Known rows, with every step that occurs
s/r/n: [ 10 -26   8 -34  -9  -8 -22   1   9  19 -22  21   0  19  -2   5 -10  -3]
s/r: [ 11 -25  -1 -23  10  -8 -21   7   4  26 -19  14  19  21  -4  12   3   2]
k/s/r/n/e: [ -3 -36   4 -34  -7 -13 -25   4   5  34  -2  20  34  25   0 -11 -10  -1]
r/z: [ 17 -32  -4  -8  18   5  -9   8 -14  47  -5  13  48   9  -3  13   3   4]
e/s/r: [ 13 -33  -3 -30  18  -4 -20  11   2  24 -20  24  17  27  -2  -9 -13   5]
q/k/s/r/z: [  6 -23 -10   3   2  14 -23  11 -28  19 -18  11  58  18   4 -10  35  14]
q/k/s/r/n/e: [ -2 -25  -6 -20 -15  -3 -27   6  -5  21  -4  25  29  22   6 -12  -8   6]
z/k/s/r/n/e: [ -3 -57  -3 -31 -14 -16 -27  10  -1  23  -8  37  15  25   9  -7 -10  -1]
e/s: [ 16 -36 -11 -20  26  -2 -16  12   1  41  -9  24  26  22  -2  -3 -32   3]
r/n: [ 14 -29   0 -25  -4  -6 -17   3   9  36 -12  19  12  14  -1  11 -28  -5]
n/k: [ 13 -22  -8   2  23  -7 -18   8 -13  42 -13  -1  27  10   3  29 -19  -7]
k/s/r/z/e: [  0 -31  -2  -5  11  -2 -19  -1  -8   9  -5  11  55  25  -2  -9  34   7]
e/s/r/z: [ 15 -34   1 -25  20   4 -12   9 -14  28 -16  26  38  23  -1 -13   6   8]
s/r/n/k: [  8 -18  10 -20   0 -11 -23   2  -6  18 -26   4   1  16   6  18 -13 -12]
r/z/e: [ 11 -29  -4  -4  20  -3  -6  -2  -7  26   7  16  43  13  -1  12   3   3]
q/e/n/k/s/r: [ -5 -21  -1  -7   5  -8 -18   1 -10  11 -22  -9  44  19  16  11  -7 -11]
s/r/q/e/n: [  5 -27  -8 -18  15  -5  -5   1  12  15  -5   8   1  15   0  20   1  -6]
s/r/q/e: [  8 -31 -13 -11  31  -2 -15   7   8  14 -21  12  -1  18   0  14  15  -5]
k/s/r: [  4 -33  -5 -15   4  -3 -28  10  -3  25 -20   7  41  26  -6  -5  16   4]

Rows
[ 12 -36  -9 -10  29  -1  -5   1  -5  25   5  29  43  21   1 -10 -14   7] -> r/z/e/s
[ -1 -19  -7   0 -12   2 -10  -5 -14  -1   9  10  55  19   3  -5  23  12] -> q/k/s/r/z/e/n
[  9 -44 -12 -27  38 -11 -11  13   3  38   9  26  11  24  -7  -7 -10   4] -> n/e/s/r/q
[  4 -40 -16  -7  20  -1 -25  11  -2  27 -11   2  21  21 -13   0  29   3] -> k/s/r/q
[ -3 -59 -20 -11   2  -7 -17   9   1   6 -13  16   5  20   8  11  12  -4] -> z/k/s/r/q/e/n
[  4 -21  -6  -5  23  -8  -6   1  -3  13 -11  -6   3   9   9  32  -4 -14] -> s/r/q/e/n/k
[  8 -26 -13   4  30  -6  -2   2  -3  28  -1  -7  13   4   8  35 -21 -15] -> r/q/e/n/k
[ -6 -19  -1  -7   1 -20 -18  -5  -4   3   2  -8  38  22   4  14  -2  -6] -> z/e/n/k/s/r
[  2 -32   4 -27 -13  -5 -30   4   4  20 -22  13  21  25  -3 -10   2  -2] -> k/s/r/n
[  2 -34 -13   7  29  -5 -26  10 -15  25 -15 -13  23  19  -4  13  25  -5] -> n/k/s/r/q
[ 11 -33 -12 -17  26 -11 -13   2  11  19   3  29  20  26   0  -6 -31   3] -> z/e/s
[ -1 -39 -16  -4  26   1 -22   9   3  14 -22   4  21  24   0  -3  27  -2] -> k/s/r/q/e
[ 10 -41  -2 -39  12 -10 -12   6   8  47   8  39  19  20   4 -11 -55  -2] -> r/n/e/s
[ -5 -29 -10   2  16 -16 -15  -4  -3   4  11 -12  18  18  -3  16  12  -7] -> z/e/n/k/s/r/q
[  5 -22   4 -24  16  -5 -19   2   0   3 -38  19   4  25  22  -7 -33 -13] -> q/e/s/r/n/k
[  9 -37  -5 -36  24 -11 -15  12   3  36   0  31  27  28   0 -10 -25   6] -> n/e/s/r
[  8 -63 -15   3   5   3 -19  15 -25  39 -12  21  50  15   7   2  14   4] -> r/z/k/s
[  9 -27   0 -10   5  -8   3  -8  -2  26  22  13  43   9  -2  16  -9   2] -> r/z/e/n
[  4 -35   0  -9   8   6 -22   8 -18  31 -16   8  60  20  -3 -11  33   6] -> k/s/r/z
[  8 -30  -7 -26  24  -1 -17   8   7  12 -32  27  19  30  10  -8 -17   1] -> q/e/s/r
[ -1 -34 -17   9  24  -2 -10   3  -9  31  -1 -16  36  10   7  22 -11 -13] -> r/q/e/n/k/s
[  3 -21  -7 -15 -20   4 -32   5  -5  10 -23  17  22  23   3 -12   5   6] -> q/k/s/r/n
[  1 -25   7  -4   1  -2 -12   2 -30  29  -5 -12  64  12   5  10  16  -2] -> e/n/k/s/r/z
